Each row was made from one small tree. Brackets hold a mark, then the marks that hang from it, in alphabetical order. Every link used is in the known rows. Write each row's tree.
Known rows:
[metan lapof [venu [bapu pivop]]]: [ 10.0 -14.5   5.7  -4.1  -1.3  10.0  -1.8  -2.6  -9.8  -7.2   5.6   0.2
  -2.0  10.6  14.7   6.9  -8.4  -0.6   5.1   1.6 -32.5  -3.1 -10.1]
[metan lapof]: [  9.9   3.1   8.2  -2.9  -2.3  -4.1  -0.7  30.8   1.3   1.2  -0.8   1.2
 -11.2   3.9  -1.1  -7.5  -6.5  -3.0  -4.4   4.5  -9.2  -8.9   2.8]
[fupu [bapu pivop [venu metan]]]: [ -2.6   3.2  -3.7   1.0   0.1 -10.1  -7.1  -5.8 -10.5  -1.9  -1.7  -9.5
  17.4  -1.9 -34.3   4.8  -1.0   5.1  -5.3   5.3  -6.4  -3.7  -8.9]
[fupu [bapu venu] gilep]: [ -2.0 -19.9  -2.4   3.0   1.8  -5.5  -4.0  26.7 -17.4   5.2  -7.4  -0.1
   3.9   0.9 -68.4   4.4  -1.7   3.8  22.7   2.3   4.7   8.4   1.7]
[zedubob [fupu bapu gilep]]: [  2.9   1.5   4.2   2.5   0.7  -6.2  -2.0  11.7   1.0   5.9  -6.8   4.5
  -8.4   4.7 -54.5  -0.6   6.0   4.3  12.4 -15.3   3.8  18.3   0.1]
[gilep [fupu [bapu lapof venu]]]: [ -9.7 -12.3  -2.8   0.5  -0.3  -3.6  -1.0  16.1  -0.4   4.2 -14.3   5.9
  17.3  -2.0  -8.5  -3.1  -1.0   0.0   4.5  15.5   9.2   4.2   8.9]
[pivop bapu]: [-3.9 22.3  8.0 -7.3 -0.8 -5.0 -4.0 25.2  9.8  6.7 -1.2 13.1 -4.4 -9.6
 61.5 -2.2 -6.7 -4.4 -8.4  6.8  0.5 -4.2 11.0]
[venu [bapu gilep pivop] [metan lapof]]: [  6.7  24.4   1.2 -10.8  -1.2   4.5  12.8 -37.3  -7.2  -8.4   2.6 -15.3
  -2.1  13.7   9.5   1.4  -5.5   1.6 -12.8  -4.1 -25.1 -14.5 -18.6]
[venu bapu]: [-3.2 22.6  6.2 -8.7 -1.8 -3.3  7.5  4.6  2.0  5.0 -3.4  2.7 -4.7 10.7
 25.6 -0.6 -0.5 -5.3 -0.6  9.1  2.4 -6.2 -1.9]
[bapu [gilep fupu] pivop zedubob]: [ -6.9  34.9   0.1   5.0   2.1   5.9  -3.2  -5.0  -0.8  -4.9   3.0  -0.8
 -14.7  -4.1  -3.5  -1.2  -3.9  -1.7  -9.2   9.8  -2.3  -3.0  -3.2]
[pivop [bapu zedubob]]: [ -2.8   8.2   4.1  -4.3  -0.7   1.2  -7.3   7.9  14.4   8.9   3.3  15.6
 -16.5 -11.1  59.4  -2.4  -0.4  -4.8 -11.5   6.3  -0.9  -2.8  15.0]
[venu [bapu pivop]]: [ -2.1  32.1   6.0  -7.4  -0.9  -6.6   4.4  -3.0  -2.2   0.2   1.6  -3.7
   8.2   9.3  24.7   0.9  -2.7  -4.2  -5.7   9.0  -6.6  -6.7 -13.3]
[fupu [bapu lapof venu]]: [ -1.3 -30.9  -4.6   3.5   0.0  -8.7  -1.9  20.5  -6.4   2.3  -4.2  -4.4
  23.5  -4.4 -26.4  -1.2   0.2   1.3   9.8   4.4  11.6   1.1   0.6]
[zedubob [fupu bapu]]: [  2.2   8.1   4.5   1.5  -0.6  -9.9  -2.2  10.2   8.2   4.0  -5.3   3.8
  -8.4   1.2 -21.6  -3.8   6.0   1.9   2.5 -10.7   2.5  11.2   0.8]
[zedubob [fupu [bapu lapof pivop]]]: [  4.1   0.5   2.7   3.8  -0.1 -11.3  -2.9   0.4   6.1  -0.2  -0.4  -4.6
  17.4  -0.7 -21.4  -4.0   5.8   3.1  -2.3 -13.7   2.7  11.9  -9.9]
[pivop [bapu lapof venu [zedubob fupu]]]: [  2.6 -29.6  -4.1  -1.2  -0.1  -4.8  -6.2  -5.9  19.7   8.3   2.7  15.5
  10.5 -13.7  77.6  -2.0   8.8  -1.9  -3.1  -5.8   7.4   7.7  22.4]
[fupu [bapu gilep lapof pivop zedubob]]: [  0.4 -14.4  -5.1   9.0   2.1   3.0  -1.1  -4.5  -9.1  -5.9   7.8 -15.5
   7.1  -7.4 -48.1  -2.1  -1.4   1.1   1.5  -4.1   0.7   0.1 -17.7]
[metan venu]: [-4.9  6.7  8.1  1.2 -1.1  7.7 -9.8 22.9 -2.7 -0.3  1.2 10.7 -8.0  2.8
 -7.6  9.3 -4.8  0.7  1.9  5.0  4.1  1.1  5.6]
[bapu gilep lapof venu]: [ -1.4 -12.7  -4.6   4.6   1.0  -5.0   5.5  25.2  -6.9  -4.0  -0.1  -5.6
  20.9  -5.8   6.5  -0.2  -3.9  -0.5  12.1   0.2  23.5  -4.7   5.7]
[metan lapof [venu [bapu gilep]]]: [  9.4 -19.0   3.6  -3.7  -0.7  16.0   6.0   4.3 -11.3  -8.4   2.9   1.5
 -17.7   9.7  10.2   6.1 -10.3  -1.2  15.8  -3.1 -25.5  -3.6  -4.1]
[gilep fupu]: [-11.9  35.4   7.6  -4.2  -1.4  -2.0  -2.3  24.0   7.7   6.5 -12.9  13.3
  -6.3   3.2  11.6  -4.4  -3.3  -3.0  -9.0  19.3   9.7  -1.3  12.0]
[metan lapof [venu [bapu pivop zedubob]]]: [ 11.0 -25.2   2.7  -1.6  -1.1  15.2  -4.5 -16.4  -5.9  -5.4   9.4   2.5
 -11.6   9.1  12.1   7.1  -3.5  -1.4   2.6   1.2 -33.1  -2.1  -6.5]

Which tree is each row?
[ -8.4  32.0   2.8  -7.9  -0.2   3.8  14.3   1.4  -1.7   0.2  -8.6   2.9
 -11.7   9.2  27.1  -1.1  -5.5  -4.9   6.1  10.0   0.5  -4.4  -1.0] -> [venu [bapu [gilep fupu]]]
[  1.3 -17.0  -9.5   9.8   2.2  -1.7  -3.2  -6.2  -6.5  -7.3  11.8 -11.0
  21.6  -9.9   2.0   1.7   1.2   0.5   1.4   0.1  11.3  -3.9  -3.1] -> [bapu gilep lapof pivop venu zedubob]
[ -0.8   1.6  -0.2   5.4   0.6  -2.1  -9.3  -1.2  -4.5   0.7   5.2  -5.9
  -5.0  -4.3 -42.7  -0.8   0.8   0.4  -5.7   5.6  -7.5  -0.4 -11.9] -> [fupu [bapu pivop zedubob]]
[ -1.3 -26.6  -7.0   5.9   1.5  -4.6   4.7  20.1 -13.1  -4.1  -2.8  -9.9
  16.1  -6.7 -33.7  -0.5  -4.3   1.5  17.9  -0.9  11.2   0.0  -3.5] -> [fupu [bapu gilep lapof venu]]
[  5.4 -14.7  -8.6   1.9   0.3   6.5   0.7 -17.5  -2.2  -2.6   3.8  -2.3
 -20.8  -1.4  -5.7   2.0   2.8   2.4  -2.7  -1.1  -3.4 -10.1  12.3] -> [bapu gilep [venu [metan lapof]] zedubob]
[ -5.6  10.1  -2.8   6.7   1.7   7.6  -0.6 -11.2   1.2  -5.6   4.6  -5.5
   9.4  -4.8  -2.4  -3.6  -1.0  -1.0 -10.4   5.1   8.1  -0.9  -6.3] -> [bapu [gilep fupu] lapof pivop zedubob]
[ -0.7   0.1  -1.3   6.0   1.8  -3.1   2.1  12.5 -14.1  -8.4   3.1 -17.8
  19.5  -5.3 -45.4  -1.9  -8.0   1.9   4.6  -3.5   2.0  -1.3 -22.1] -> [fupu [bapu gilep lapof pivop]]
[ -4.6  -4.5  -2.1  -3.7  -1.1  -0.9  -1.0   2.1  -1.6   3.3 -15.4   5.6
  -0.2   2.4 -14.0  -2.4  -2.3   2.6  -2.2  14.7  -9.2  -0.8   9.8] -> [gilep [fupu [bapu [venu [metan lapof]]]]]
[ -3.3 -13.2  -3.1  -2.9  -2.2  -6.7  -1.9  -4.0   4.0   3.8  -3.2  -0.9
  30.8   1.8   6.5   1.9   5.8   3.2 -11.3   3.5  22.7  -5.8  10.4] -> [bapu lapof [venu metan]]
[ -1.7  19.9   1.0   4.9   2.3  -4.1   0.3  17.6 -15.6  -7.8   1.9 -14.1
   0.2  -4.9 -46.4  -0.1 -10.2   1.4   5.2   0.6  -6.6  -2.8 -19.5] -> [fupu [bapu gilep pivop]]
[  5.3 -21.5  -5.3  -1.1  -2.0   1.2  -6.8 -19.2   5.9   4.8   2.0   4.6
 -12.2   1.5   2.1   1.1   8.6   1.8 -12.6   5.7  -2.7  -8.6  17.3] -> [bapu [venu [metan lapof]] zedubob]
[  5.5  14.5  -3.6   0.1   1.0  -5.3   0.6  -6.4 -13.5 -11.6   3.9 -14.4
  10.1  -1.5  -3.1   4.2  -8.2   4.5  -5.4  -0.8 -12.5 -12.8  -6.8] -> [bapu gilep pivop [venu [metan lapof]]]
[ -0.5  29.4   0.8   6.8   1.9   2.6  -3.9  -1.2  -4.1  -6.1  11.4  -7.8
 -14.5  -5.0 -13.8   0.4  -3.2  -1.3  -7.5   1.6  -0.2  -6.6  -9.6] -> [bapu gilep pivop zedubob]
[ -3.1  -1.0  -4.8  -7.5  -1.7  13.4  12.7 -51.8   5.5   0.9   2.5  -6.7
  -3.2  11.0   7.4   1.4   8.7   0.4 -13.5  -5.0   7.8  -7.9  -4.5] -> [venu [bapu gilep lapof zedubob] metan]
[  3.7 -21.0  -1.9   3.9  -0.1 -12.4  -1.5   7.1   6.8   3.3  -5.2   1.6
  14.7  -1.9 -11.9  -2.6   8.8   2.8   8.6 -11.5   9.9  12.8   4.8] -> [zedubob [fupu [bapu lapof venu]]]
[  2.9  13.5   2.1  -2.9   0.2  -0.7   0.8 -30.1   5.2   4.1   4.3   2.0
  -6.0  10.8   8.0   2.0   9.8  -1.3  -1.7  -4.9  -7.7   7.5  -7.5] -> [venu [bapu pivop [zedubob [fupu gilep]]]]
[  8.6 -14.4  -1.5  -0.3  -1.2  -9.4  -1.4  -7.2   5.8   1.8  -6.2   1.5
  -2.7   2.1 -17.6  -2.0   7.4   5.2   1.6 -12.5  -8.5   7.7   5.9] -> [zedubob [fupu [bapu [venu [metan lapof]]]]]
[ -2.1 -13.4  -0.1  -4.7  -0.4  -8.3  -3.5  21.7   7.7   5.9  -1.0  10.3
  24.3 -12.9  74.9  -1.2  -3.2  -2.9  -1.2   5.3   9.5  -1.9  15.9] -> [pivop [bapu lapof venu]]
[  0.8   7.7   4.1  -3.6  -0.3  -1.8  -6.7  -1.5  21.5   9.1   2.6  18.5
 -18.3 -10.4  64.9  -2.9   5.5  -3.3 -10.4  -4.1  -2.1   5.5  17.3] -> [pivop [bapu [zedubob fupu]]]
[ -1.0  -6.7  -2.7  -2.5  -0.4   8.2  12.5 -16.5   2.2   0.5   4.0  -3.8
  -4.5   5.8  17.4  -2.0   3.7  -4.9   3.5  -0.8   9.0  -4.3  -3.9] -> [venu [bapu gilep lapof zedubob]]
[ -8.4  22.2  -0.1   2.9   1.0  10.0   1.2   4.4   4.5   1.2  -3.1   7.9
 -30.5  -2.1  -3.1  -3.3  -1.0  -3.1  -2.5   9.2   8.5  -2.2  10.9] -> [bapu [gilep fupu] zedubob]
[  5.2   2.7  -2.2   9.3   1.7   0.6  -0.8 -19.3   7.1  -6.5  11.9  -8.9
   7.6  -5.0  -5.0  -3.3   6.9   1.5  -7.1 -16.7   8.9   6.0  -9.3] -> [bapu gilep lapof pivop [zedubob fupu]]
[ -8.6  33.1   4.9  -6.4   1.0   1.7   3.0  22.6   5.8   1.6  -6.6  13.0
 -11.5 -11.0  63.7  -2.5 -12.1  -3.9  -1.7   7.8  -1.7  -2.5  12.1] -> [pivop [bapu [gilep fupu]]]
[-9.2 -0.7 -7.0 -1.3  0.0  2.3  6.2 -7.4 -0.9 -2.7 -9.9 -1.5 21.7 -0.1
  8.5  1.4 -0.9  3.6 -3.1  4.8 20.1 -4.0 11.5] -> [bapu [gilep fupu] lapof [venu metan]]
[  3.6  -4.6   0.4   4.3   0.6  -5.2   4.5   7.0   4.6  -1.2  -3.1  -3.6
   1.7  -1.3 -26.0  -4.6   4.1   2.6   8.1 -18.2   9.1  11.5  -4.0] -> [zedubob [fupu [bapu gilep lapof]]]
[ -5.2  33.3   1.3 -11.8  -1.8   6.0  14.1 -30.1  -0.8  -0.7  -3.4  -5.6
 -10.7  13.7   8.7   3.7  -0.1   0.5  -9.3  -0.9   0.6 -11.1  -5.9] -> [venu [bapu gilep] metan]
[  2.2 -17.8   1.5  -1.9   0.1   1.8  -5.2  -5.5  18.6   9.7   3.0  15.0
   0.8  -8.4  46.5  -3.1   7.7  -1.3  -4.8 -11.2   7.0  11.9  14.4] -> [pivop [bapu lapof [zedubob [fupu gilep]]]]
[ -1.5 -17.1  -0.6   4.4   1.4   5.6  -6.0   9.4  -9.2   7.7  -1.7   1.5
 -18.1   2.3 -82.4   1.3   3.2   2.2  11.6  -0.4   2.5   9.2  -1.4] -> [fupu [bapu zedubob] gilep]
[ -3.5 -14.0   4.3  -3.3  -1.6  11.4  -0.2  -1.6  -2.4  -0.4   1.5   6.2
   9.0   9.5  15.7   8.9  -1.1  -1.0   6.5   1.9   2.6   2.2  -1.2] -> [metan [venu [bapu lapof]]]
[  3.3  19.8   2.3   4.8   1.6  -8.8   0.4   4.6  -0.3  -4.8  -0.3  -6.1
  -3.8  -2.3 -27.4  -1.8   0.4   3.0   4.6 -14.3  -4.4   9.4 -11.3] -> [zedubob [fupu [bapu gilep pivop]]]
[  2.7  23.1  -0.2  -1.2   0.8   1.3   7.3 -29.9   3.3  -3.4   6.8  -4.3
 -12.8   5.7  22.1   0.6   5.2  -2.3   0.1  -7.6  -9.0   1.3 -10.6] -> [venu [bapu gilep pivop [zedubob fupu]]]
[ 12.9 -34.5   2.6  -2.4  -1.7  15.8  -1.6 -17.9   3.2  -1.4   4.7  10.1
 -22.9  11.0  17.7   4.8   3.1  -0.8   7.9  -7.6 -27.0   5.1   4.4] -> [metan lapof [venu [bapu [zedubob fupu]]]]
[ -0.3 -45.5  -8.2   6.6   0.0  -2.2  -4.9   2.5  -2.0   4.7   0.7  -1.8
  11.2  -6.4 -29.0  -1.4   6.7   0.3   6.7   4.4  10.4   2.5   4.6] -> [fupu [bapu lapof venu zedubob]]
